Known rows, with every way that one mark hangs from another
[J [C G S]]: -2.03,0.00,-1.59,2.45,0.64,2.91,0.01,-1.37,-0.36,-2.90,0.18,0.23,-1.11,-2.65,4.02,-0.48,0.02,0.49
[T C]: -1.70,0.33,-1.61,1.60,1.30,1.29,0.44,-1.96,-2.72,-1.18,0.67,-0.26,-1.83,-1.09,3.33,-1.94,1.21,0.64
[T [C [L S]]]: -1.41,-0.84,-1.64,2.09,1.13,0.84,-0.08,-2.15,-3.60,-2.31,3.21,-1.07,-1.87,1.41,4.27,-0.90,0.70,0.57
[C T]: -1.55,-0.17,-1.29,1.69,3.62,2.16,0.14,-1.89,-1.35,0.68,-1.91,-0.24,-1.25,-1.00,3.42,-2.11,1.06,1.46
[C L]: -1.51,-0.62,-1.82,1.95,0.80,2.96,0.39,-3.00,-1.91,-1.79,0.46,-1.23,-1.78,1.85,3.15,-0.75,1.28,0.98
[J [C S]]: -1.61,-0.23,-2.26,1.13,1.61,2.65,0.24,0.00,-0.01,-2.93,-0.50,0.19,-1.34,-1.99,2.97,-1.41,0.87,0.73
[T [C G] S]: -1.54,1.89,-0.82,2.40,0.18,1.34,0.17,-2.68,-2.80,-0.74,-0.55,0.26,-1.74,-2.61,4.69,-0.47,0.73,-0.24
[L G J]: -1.99,2.77,-2.05,1.33,0.76,3.64,0.83,-2.69,-0.09,-0.98,-1.41,-0.50,-2.09,0.62,3.05,-1.83,0.41,-0.10
[G S]: -0.80,-1.06,-1.73,1.33,1.81,2.12,0.50,-3.83,-1.42,-0.23,-0.78,0.93,-1.89,-0.55,3.99,-1.12,2.35,0.21
[T C S]: -1.13,1.75,-1.36,1.07,1.19,1.10,0.33,-1.30,-2.44,-0.88,-1.23,0.23,-2.02,-1.95,3.65,-1.44,1.54,0.04
[J [C [T S]]]: -0.99,1.08,-1.57,1.29,3.37,2.51,0.21,-0.98,0.52,-1.33,-4.25,0.57,-1.16,-2.15,4.27,-1.99,1.80,1.03
[J C]: -1.56,-0.18,-2.39,1.83,1.55,3.03,0.67,-1.95,0.54,-2.57,-2.00,0.05,-1.40,-0.91,3.49,-1.86,1.50,0.95
[L G J S]: -1.71,1.59,-2.21,1.89,1.47,2.74,0.52,-2.10,-0.25,-0.99,0.10,-0.70,-1.96,1.19,3.94,-1.29,-0.57,-0.39
[J [C [G S] L T]]: -1.18,-0.69,-1.01,2.66,1.98,2.66,-0.30,-4.70,-1.15,-2.39,-0.52,0.67,-1.10,-0.20,6.22,-0.50,2.06,1.01
[C S]: -1.70,-0.43,-1.76,1.10,1.59,2.21,0.09,-0.22,-1.64,-0.91,0.66,-0.31,-1.59,-1.61,2.24,-1.06,0.29,0.62
[J [C G [T S]]]: -1.43,1.31,-1.01,2.64,2.32,2.75,-0.02,-2.33,0.13,-1.21,-3.65,0.65,-0.88,-2.82,5.32,-1.01,1.00,0.81
[T [C G L S]]: -2.09,0.19,-0.74,2.26,-0.33,1.44,-0.50,-2.05,-4.42,-2.66,4.17,-0.74,-1.68,-0.84,4.08,0.13,0.01,0.30
[L J]: -1.97,1.04,-1.56,2.09,1.14,3.51,-0.20,-1.97,-0.78,0.31,-1.54,-0.38,-2.42,0.06,3.72,-0.78,1.42,0.46
[L G]: -1.56,1.34,-2.38,1.10,1.14,2.79,1.70,-3.08,-0.43,-1.77,-0.95,-0.58,-1.37,0.12,2.20,-2.53,0.08,0.25
[L [C T] G J S]: -1.66,2.44,-1.48,2.03,3.55,3.38,-0.94,-1.58,1.14,1.90,-1.96,-0.54,-1.58,0.99,5.03,-1.98,0.03,-0.25
[L J S]: -1.77,-0.06,-1.73,2.60,1.80,2.69,-0.56,-1.38,-0.90,0.34,0.01,-0.57,-2.26,0.69,4.61,-0.28,0.42,0.19
[T [C G L] S]: -1.46,1.58,-0.65,2.52,-0.49,1.69,-0.12,-3.31,-3.56,-1.92,0.79,-0.37,-1.91,-0.66,4.97,0.18,0.96,-0.05

Rows
-2.44,1.97,-0.02,2.88,2.41,3.93,-2.36,-0.91,-0.34,2.85,-1.40,-0.02,-1.70,-1.92,5.31,-0.04,0.54,0.07 : [L [C G S T] J]
-2.42,1.23,-0.43,2.40,-0.59,2.07,-1.18,-1.74,-4.18,-1.95,3.77,-0.69,-2.32,-0.51,4.74,0.68,0.37,-0.01 : [T [C G [L J] S]]
-2.36,1.43,-0.74,2.48,2.09,3.35,-1.20,-0.73,-0.39,-1.03,-1.13,0.34,-1.62,-2.43,5.20,-0.36,0.58,0.70 : [L [J [C G S T]]]
-1.08,1.62,-0.96,1.67,3.57,3.12,-0.83,-1.27,0.52,2.57,-4.64,0.10,-1.40,-1.27,4.18,-1.69,1.84,0.45 : [L [C [T S]]]
-1.57,1.31,-1.80,0.34,0.36,1.30,0.55,-1.32,-3.49,-3.86,3.60,-0.93,-1.65,0.25,2.48,-1.73,0.01,0.12 : [T [C [L G] S]]
-1.27,0.10,-0.45,2.96,2.86,2.99,-1.15,-4.36,-0.38,2.68,-2.22,0.85,-1.17,-1.35,5.89,-0.87,1.86,0.16 : [L [C [G S] T]]
-1.56,1.26,-1.42,1.76,2.76,2.62,-0.22,-2.32,-1.50,-1.12,0.59,-1.26,-1.64,2.60,4.67,-1.21,-0.04,0.55 : [C [L G J S] T]
-1.73,0.96,-0.76,2.70,2.19,3.25,-0.90,-3.52,-0.16,-0.40,-2.23,1.27,-1.87,-1.60,6.55,-0.44,2.14,0.39 : [L [J [C [G S] T]]]
-1.64,1.63,-1.82,1.64,0.49,1.69,0.04,-2.33,-2.79,-2.76,2.92,-1.14,-2.27,2.22,4.44,-1.14,0.22,-0.17 : [T [C [L G J S]]]
-1.26,-0.44,-1.01,2.57,2.64,2.43,-0.09,-4.12,-0.36,-1.25,-1.82,1.37,-1.00,-2.21,5.98,-1.10,1.82,0.76 : [J [C [G S] T]]
-0.81,1.37,-2.12,0.96,1.58,3.28,0.54,-4.20,0.96,0.35,-1.91,0.68,-1.50,0.29,3.79,-2.36,1.78,-0.77 : [L C [G S]]
-1.90,3.45,-1.91,1.63,0.99,4.63,-0.15,-2.59,1.55,0.82,-2.69,-0.49,-2.03,0.92,3.64,-1.97,0.95,-0.61 : [L C G J]
-1.29,-0.65,-0.42,2.71,2.76,1.92,-0.17,-4.69,-2.15,1.03,-0.92,0.98,-1.19,-1.85,5.58,-0.72,1.35,0.63 : [C [G S] T]
-1.20,0.18,-2.18,1.58,2.95,2.30,0.61,-2.18,-0.09,-3.77,-0.16,-0.74,-0.78,1.47,4.44,-2.20,0.23,1.03 : [J [C [L G S] T]]
-1.42,0.92,-0.24,2.86,1.69,2.65,-0.36,-3.46,-2.38,-0.25,-1.35,-0.51,-1.23,-0.32,5.20,0.17,0.74,0.81 : [C G L [T S]]
-1.26,3.52,-1.06,0.77,2.09,3.25,0.07,-2.28,-1.09,-0.87,-2.42,-0.65,-1.95,1.27,4.12,-1.22,1.16,0.29 : [C [L G J] [T S]]
-1.19,1.50,-1.80,0.98,0.33,3.36,0.44,-4.48,-1.33,-1.99,0.48,-0.12,-2.37,2.54,4.28,-0.79,1.86,-0.32 : [C [L [G S] J]]
-2.08,-0.01,-0.24,3.89,2.02,2.75,-1.41,-3.23,-2.47,0.18,1.21,-1.04,-1.68,1.41,6.51,0.82,-0.08,0.79 : [C G [L J S] T]
-1.53,1.23,-0.38,2.79,2.43,2.33,-0.09,-2.83,-1.50,1.07,-2.83,0.25,-1.08,-2.53,4.91,-0.51,0.47,0.67 : [C G [T S]]
-1.24,2.02,-1.89,0.80,1.00,3.16,0.66,-3.94,-0.41,-0.71,-1.08,0.71,-2.32,0.45,4.05,-1.52,1.67,-0.66 : [L [G S] J]
-1.81,-0.63,-1.10,3.45,0.10,1.07,-0.29,-3.44,-4.00,-2.19,3.90,-1.09,-1.63,0.70,5.36,0.10,-0.16,0.32 : [T [C G [L S]]]
-1.46,0.95,-2.65,1.25,0.49,3.48,1.36,-3.12,0.31,-4.81,-0.53,-0.75,-1.26,1.57,3.16,-2.06,0.96,0.69 : [J [C [L G]]]
-1.92,3.45,-1.14,0.82,3.05,3.81,-1.07,-0.25,0.69,1.45,-1.96,-0.13,-1.62,-0.69,3.56,-2.07,0.37,-0.20 : [L [C S T] G J]
-1.13,1.62,-1.09,0.86,2.41,2.88,-0.02,-4.03,-1.62,-0.89,-0.43,0.06,-2.01,1.94,4.76,-1.33,1.89,0.33 : [C [L [G S] J] T]
-0.99,3.27,-1.50,0.89,3.16,3.26,0.21,-2.01,1.20,1.31,-4.53,0.00,-1.00,-0.77,3.52,-2.79,0.80,-0.15 : [L [C [T S]] G]
-0.95,0.71,-0.94,1.34,2.80,2.32,-0.17,-2.02,-1.99,-0.35,-2.09,-0.64,-1.54,0.45,3.93,-0.90,1.65,1.15 : [C L [T S]]
-2.13,0.97,-0.39,4.08,2.94,3.49,-2.16,-2.20,0.05,3.30,-1.46,-0.32,-1.65,-0.16,6.77,0.05,0.20,0.02 : [L [C G T] J S]
-0.86,0.29,-2.15,0.84,0.58,2.60,1.23,-4.82,-1.58,-2.67,0.82,-0.20,-1.68,2.16,3.43,-1.41,1.48,0.03 : [C [L [G S]]]
-1.89,1.88,-0.81,2.24,3.28,4.12,-1.67,-1.45,0.60,3.09,-3.58,-0.20,-1.98,-0.14,4.85,-1.43,1.96,0.53 : [L [C T] J]
